Each row was made from one small tree. The marks that hang from a mark follow it in brackets, in alphabetical order. Every link used is in the known rows. Write each row's tree.
Known rows
H(V): [ -3.5  -4.4  -8.6 -10.7  -9.9   1.9 -10.6 -12.7  -0.4  -3.4   3.4 -31.2
 -12.4   4.0  12.2  -4.9  -5.3   7.9]
D(W): [ -5.5  -2.7   0.1   6.2  13.4   2.2 -18.6 -13.7   3.5  -0.4  -6.8  16.7
  -1.3  -1.1   5.3   8.9   2.6   7.5]
B(A D H): [  2.0  -2.2  15.3  16.6  18.2   9.4  45.1   9.4 -15.9  12.2  31.1  41.4
 -23.3  -5.1  25.5 -28.0 -42.4 -22.2]
B(D(W)): [-11.9  -2.8  -1.1   9.1   4.9  13.6  -7.5   2.2  -2.8  -4.1  13.3  32.2
 -11.7   0.3  -3.3   1.3  -3.3  -7.6]
A(W(B(D))): [  3.2  -3.9   3.6   2.7 -10.8  14.7 -12.9   3.0  -8.0  -7.1  -5.8  18.2
   8.5 -12.5   8.2  -5.2   7.5 -11.8]
V(H): [ -5.2  -8.1  -1.5   3.9 -13.9  -8.3  -5.5 -15.1   7.0   2.6   6.9  -7.5
   9.8 -10.5  -5.0 -21.1  -4.5   5.7]
B(A): [ -4.8  -0.6   9.6   5.6   5.1  -2.2  15.3  -2.9 -11.0   8.8  13.5  18.9
  -2.7   5.2  26.2 -24.4 -16.4  -8.7]
A(W(B(H))): [ 13.6  -3.5   8.4   3.3  -0.3   8.8  -2.9  -2.7  -5.2  -2.7 -15.2  10.8
   8.5 -17.3  17.2  -3.1  -0.3  -4.9]
W(A B(D H(V))): [ 12.8 -21.3   7.6   7.2  -5.3  19.9   8.2   0.3 -16.4  12.6  32.1  12.0
 -20.9  -8.8  46.3 -19.9  44.8  -7.9]
V(H(M) W(B)): [ -3.3  -8.8   6.5  10.8  -2.7 -12.8 -22.7 -21.2   3.4  -2.2  -2.0 -21.8
   5.6 -14.1 -18.1 -50.3  31.7   3.9]
V(W(B)): [  2.9  -1.2  12.2   8.5   7.4  -5.4 -20.8  -3.3   0.8   1.8  -8.4   4.0
  -2.6  -0.1  -4.5 -27.1  26.5  -1.4]
B(A D(W) H(M)): [ -3.5  -3.1  11.7  19.1  30.8  12.7  36.9  -1.1 -17.6   4.0  25.1  32.8
 -22.7  -9.8  20.8 -24.9 -31.9 -17.7]
B(A D(W) H(V)): [ -4.5  -8.2   9.7  14.0  22.0  12.1  25.0  -9.2 -13.3   9.7  29.1  28.5
 -32.5  -2.8  37.8 -25.7 -44.9 -10.8]
V(W): [ -3.3  -0.7  13.6   8.7  11.4 -14.5 -12.2  -7.2   5.6   0.1 -13.4   3.7
  -0.7   1.1 -17.0 -20.3   8.9  -2.5]
H(A(W(B)) M V): [  6.5 -12.0 -22.9 -25.7 -13.0  -0.2 -13.9 -17.0 -17.4 -30.4  -2.3 -60.3
  -3.8   0.4   9.0 -18.7  26.1  -0.5]
H(V(W)): [ -5.8  -5.8  -0.1  -3.7  -0.9  -8.6 -18.7 -18.7   3.9  -2.4  -6.4 -30.2
 -12.4   5.0  -1.7 -18.6   0.2   6.7]
V(H(A) W): [ -2.7 -12.9   3.3   4.7  -5.3 -30.7 -16.4 -22.3   6.6  -5.6   0.1  -9.7
   8.4  -1.7 -21.1 -47.1  11.7   0.7]
A(W(B)): [  6.4  -3.5   4.6   0.1  -8.1   9.4 -15.1  -3.4  -5.9  -5.9 -14.8   9.9
  13.5 -12.5  12.9  -3.0   9.0  -4.4]
H(A M V(W(B))): [  4.1 -11.5 -18.1 -19.1   0.0 -10.5 -18.4 -16.8 -12.9 -25.8   2.8 -64.8
 -15.0   9.2  -1.5 -36.3  37.5   2.0]
V(H W(A B)): [ -1.6 -20.5  17.3  16.2  -9.3 -15.1 -23.6 -25.0   3.0  12.0   7.5   4.1
   8.6 -12.0   5.4 -51.9  48.1   1.5]
B(A(W) H(V)): [  8.0  -5.9  14.7   5.5  11.2  -1.7  28.0 -16.3 -11.0   9.5   1.6   4.3
  -9.2 -10.9  41.7 -23.2 -47.8  -8.4]

Which tree is each row?
[ -1.3 -11.8 -14.2  -6.8 -13.1 -13.7  -0.9 -16.3  -2.3 -13.2  11.7 -31.4
   8.1  -7.0 -14.7 -29.1  13.3   2.0] => V(H(A M))
[  8.6   0.5  13.7  10.8  26.5  -0.8  43.1  -3.3 -14.4   8.8  12.1   1.1
 -11.9  -9.4  25.9 -26.6 -28.1 -10.0] => B(A H(M))
[ 13.1  -6.0   5.4  -0.2  -4.6  10.1  -7.2  -7.7  -6.2  -3.3 -13.1  -1.6
   5.0 -16.0  20.3  -4.1  -1.4  -3.0] => A(W(B(H(V))))
[  7.4 -14.4 -17.1 -22.5 -18.4  -2.8 -19.0 -15.1 -12.2 -19.7   1.0 -30.5
  -3.1   5.7  21.5 -15.7  11.7   0.1] => H(A(W(B)) V)
[ 13.5 -17.7  11.0  12.4  -0.3  18.1  12.7   7.6 -17.1  14.2  30.8  28.0
 -13.6 -10.9  40.9 -17.6  46.4 -10.5] => W(A B(D H))
[ 11.9  -3.0   9.1   7.4  18.2  -9.1  -6.9  -4.1  -4.2  -3.5  -6.1  -7.5
  -7.7  -4.1  -4.3 -30.9  25.7  -3.0] => V(W(B(H(A M))))
[-16.9  -3.0  10.1  13.5  10.3  11.4   6.6  -0.7 -13.6   5.1  26.2  49.2
 -13.9   5.0  21.6 -23.1 -20.8 -15.3] => B(A D(W))
[ -0.1 -14.5  -7.3  -5.1 -19.9 -14.8  -7.9 -18.2   1.5  -8.8   4.6  -7.0
  16.6  -8.4  -4.4 -25.2  -0.3  -0.6] => V(H(A(W)))
[  9.6  -8.9  -8.4 -10.2 -10.4   0.4  -7.1   2.5 -12.4 -18.4   2.9   6.7
   5.2   1.5   6.5 -11.6  16.4 -12.2] => H(A(W(B(D))))
[  9.2  -6.0   4.7   2.0  -6.2  15.3  -3.7  -2.5  -7.5  -5.1  -4.2   8.1
  -0.3 -15.5  17.7  -6.7  -5.4  -8.1] => A(W(B(D H(V))))
[ 10.0 -10.8  -6.2  -3.8   2.4   6.9  20.5   0.1 -11.2 -10.9  16.8  -3.1
 -20.7  -5.1   8.6 -11.8 -25.4 -15.1] => B(D H(A(W) V))
[ 10.2  -2.8   8.7  10.9   6.7  18.6  18.3  12.0 -18.4   8.7  29.6  29.7
 -19.4  -5.0  37.2 -29.8  -3.7 -12.9] => W(B(A D H))
[  8.9  -8.5 -13.0  -6.5  10.3   7.9  28.3   2.7 -14.3 -15.4  24.6 -22.9
 -29.4  -3.8  -0.4 -16.7 -12.8 -11.6] => B(D H(A M V))
[  2.2  -9.9 -26.3 -25.5  -5.6  -6.4  -2.8 -14.6 -13.5 -26.2   7.0 -67.0
 -12.4   9.1   0.4 -15.7  19.7   2.4] => H(A M V)
[ 21.7  -4.2  -6.7  -2.8   9.8   8.6   7.8   5.1 -12.8  -5.7  11.6 -14.9
 -10.9  -6.8  17.9 -16.3  25.6  -0.4] => W(B(H(A M)))
[ 20.9  -6.2   2.1  -0.5  11.8  -7.1  23.3  -1.5  -5.2  -5.8  -3.4   1.7
  -1.7  -9.2   7.5  -4.4 -15.3  -6.6] => B(H(A(W)))
[  3.7  -2.0   0.3  14.4  27.1  15.6  21.4   2.6  -6.8  -4.9  12.1  12.5
 -21.0 -15.2  -4.7  -0.7 -13.9  -9.4] => B(D(W) H(M))
[  9.4  -2.0   5.9  10.3  11.5  19.1  21.9  10.0 -20.7   4.3  28.3  15.8
 -19.5  -8.0  30.0 -31.8   3.2 -14.0] => W(B(A D H(M)))
[ -1.2  -4.9   4.1   9.1  10.3   9.5 -19.6 -11.7  -6.9   4.8   4.2  27.1
  -5.5   0.0  32.1  -9.0  12.3   5.2] => D(W(B(A)))
[ -3.8  -6.2   2.5  -3.2  -2.1  -2.9 -19.8 -18.3  -3.5   1.4   1.7 -22.8
 -15.5   6.4  17.3 -32.0   6.3   5.0] => H(V(W(B(A))))
[  2.0 -14.6   5.7  10.4   5.6   9.0 -24.2 -15.7  -6.4   7.3   6.1  24.6
  -1.6  -4.1  33.9  -0.5  47.0   7.1] => D(W(A B))
[  6.2  -4.9  17.4  10.3  22.0  -8.7  27.2 -15.2  -7.9  13.9   9.0  -1.6
 -20.8  -2.7  33.6 -37.1 -37.2  -4.7] => B(A H(V(W)))
